Each row comes from the steps of one walk. Every step used is in the known rows, and no mark comes twice. Write the walk behind each row, first mark first.
Known rows:
mupiz midiv duva: [-9, 18, 6, 48, -7, 5, -24, 11, -12, 25, -10, 1, -39, -28, 41, 7, -47, -10, 8, -3, -27]
midiv mupiz guse: [3, 18, 13, 60, 8, -10, -30, -4, 21, 7, 11, 34, -28, -18, 14, 25, -6, 6, 22, -9, -10]
duva guse mupiz midiv: [-20, 8, 29, 33, 20, -9, -48, 0, 11, 17, -29, 26, -1, -52, 10, -33, -63, -6, 13, -18, -10]
vodel gomul midiv duva: [5, -15, 24, 47, -10, 18, -45, -31, -35, -35, 25, 3, -63, -3, 33, 13, -37, -2, 21, 19, -5]
vodel gomul midiv: [-8, -11, 24, 31, -3, 10, -40, -42, -17, -36, -14, 8, -47, 2, 2, -1, -40, 6, 23, 17, 0]
guse duva midiv gomul vodel: [19, -12, -3, 53, -1, -19, -48, -15, -27, -13, -11, -7, -35, -16, 48, 5, -58, -7, 0, -32, -20]
mupiz guse: [-4, 17, -4, 24, 0, -22, -9, -10, 26, 22, -48, 25, -24, -8, -7, 19, -18, 7, 7, -7, -17]
mupiz midiv gomul vodel: [12, -1, 12, 49, 6, 0, -57, -14, 1, -4, -20, 1, -45, -12, 42, -12, -53, -17, 9, -17, -35]
mupiz midiv: [-24, 22, 5, 30, 2, -5, -18, 0, 7, 25, -53, 8, -22, -23, 7, -8, -50, -1, 11, -5, -22]
vodel gomul midiv duva guse: [1, -16, 43, 39, 3, 24, -63, -35, -41, -49, 18, 9, -72, -32, 35, 1, -39, -10, 27, 6, -6]
guse duva midiv gomul: [2, 2, -6, 57, -2, -7, -36, -1, -21, 4, -17, -4, -35, -18, 31, 8, -61, -15, 11, -18, -28]
vodel gomul midiv mupiz guse duva: [5, -21, 17, 85, 1, -14, -64, -41, -19, -20, 50, 21, -47, -25, 43, 27, -55, 21, 28, -2, 3]
gomul midiv mupiz guse: [5, 18, 20, 65, 7, -30, -47, -22, 7, -13, 5, 18, -24, -13, 31, 19, -29, 7, 24, -3, 6]
guse mupiz midiv duva vodel gomul: [-17, -19, 22, 69, 4, -5, -37, 17, -22, 18, 8, 6, -22, -39, 48, 5, -85, -7, 8, -4, -9]
midiv gomul vodel: [36, -13, 11, 36, 1, 11, -52, -23, 3, -33, -2, 9, -47, 17, 22, -4, -10, -14, 4, -16, -27]
mupiz midiv duva vodel gomul: [-25, -6, 25, 53, 3, 9, -32, 13, -38, 3, -25, -6, -61, -52, 47, 17, -68, -15, 14, -11, -24]
guse mupiz midiv: [-15, 9, 3, 47, 3, -19, -24, 7, 21, 39, -19, 18, 15, -12, 11, -16, -68, 5, 4, 0, -7]
duva guse mupiz midiv gomul: [-6, 2, 32, 51, 23, 6, -67, 2, 11, 11, -7, 25, -20, -45, 24, -34, -71, -26, 22, -15, -27]
guse duva vodel gomul: [-12, -30, 2, 45, -2, -3, -28, -9, -33, -13, -22, 5, -37, -34, 10, 22, -50, 16, 0, -29, -7]
vodel gomul midiv mupiz: [-3, -9, 37, 62, 5, 18, -58, -37, -21, -47, 33, 16, -51, -7, 20, 6, -31, 5, 36, 15, 5]
mupiz guse duva vodel gomul: [-11, -24, -5, 50, 1, -30, -25, -12, -13, 11, -33, 15, -38, -43, 18, 38, -57, 18, 2, -31, -12]
midiv mupiz guse duva: [11, 4, -4, 78, 2, -22, -38, -5, 9, 18, 38, 33, -22, -27, 31, 34, -23, 21, 13, -24, -8]

Write each row's walk:
[13, 0, 31, 47, 3, -12, -58, -13, -19, -22, 19, 9, -19, -25, 44, -9, -44, -9, 9, -5, 8] => gomul midiv duva guse mupiz
[-5, -29, 20, 80, 5, -13, -57, -17, -45, -36, 19, 2, -37, -41, 42, 26, -60, 16, 14, -27, 10] => guse duva vodel gomul midiv mupiz
[-10, -30, 8, 52, -2, -20, -41, -22, -42, -28, -23, -5, -34, -32, 26, 20, -67, 16, 3, -25, 5] => guse duva vodel gomul midiv
[-9, -24, 1, 57, 1, -46, -39, -25, -22, -2, -34, 6, -36, -41, 34, 35, -74, 19, 5, -27, 0] => mupiz guse duva vodel gomul midiv
[5, -26, 42, 52, 3, 12, -68, -30, -32, -36, 42, 16, -46, -26, 40, -7, -55, -6, 23, 9, 4] => vodel gomul midiv duva guse mupiz
[-21, -16, 32, 31, 8, -6, -34, -21, -32, -45, -58, -6, -44, -23, 8, 10, -51, -2, 16, -8, 5] => duva vodel gomul midiv
[-7, 14, 9, 53, 5, 15, -44, 2, 7, 17, -25, 5, -45, -15, 24, -10, -59, -26, 21, -2, -44] => mupiz midiv gomul
[-18, 31, 23, 53, 15, -25, -22, 4, 1, 6, -33, 16, -29, -36, 25, 19, -36, -9, 29, -9, -9] => duva midiv mupiz guse
[-6, -5, -15, 45, 0, -48, -15, 1, -1, 24, -52, 11, -17, -39, 18, 37, -48, 16, -9, -42, -10] => mupiz guse duva vodel
[11, -12, 35, 48, 23, -7, -80, -13, 4, -7, -2, 21, -21, -43, 41, -37, -66, -18, 11, -29, -19] => duva guse mupiz midiv gomul vodel
[-2, -8, 33, 68, 7, -3, -57, -38, -9, -29, 26, 23, -53, -16, 28, 19, -40, 8, 37, 11, 1] => vodel gomul midiv mupiz guse
[-12, -1, 11, 63, 3, -22, -26, 30, -9, 31, -11, 2, -1, -35, 47, 4, -76, -8, -3, -14, -7] => guse mupiz midiv duva vodel
[11, 4, 20, 32, 8, -6, -41, -13, -15, -30, -44, -8, -46, -5, 32, -7, -40, -27, 13, -16, -24] => duva midiv gomul vodel
[-14, 17, 27, 39, 8, 10, -44, 7, -18, 11, -17, 8, -49, -61, 42, -7, -49, -19, 15, -17, -29] => mupiz midiv duva guse
[-2, 4, 4, 62, -5, -11, -29, 17, 3, 40, 19, 13, 0, -16, 41, -3, -66, -3, 1, 2, -11] => guse mupiz midiv duva
[12, -2, 25, 39, 4, 10, -43, 7, -8, -3, 26, 25, -22, -31, 27, -6, -23, -11, 6, -12, -8] => midiv duva guse mupiz
[-7, 10, 4, 67, 3, -16, -31, 2, -24, 1, 5, 6, -18, -34, 33, 15, -45, 7, 14, -23, -3] => guse duva midiv mupiz
[-6, -18, 24, 41, -2, 21, -24, 7, -40, -26, -8, 0, -64, -27, 27, 29, -26, -11, 9, -9, -15] => midiv duva vodel gomul
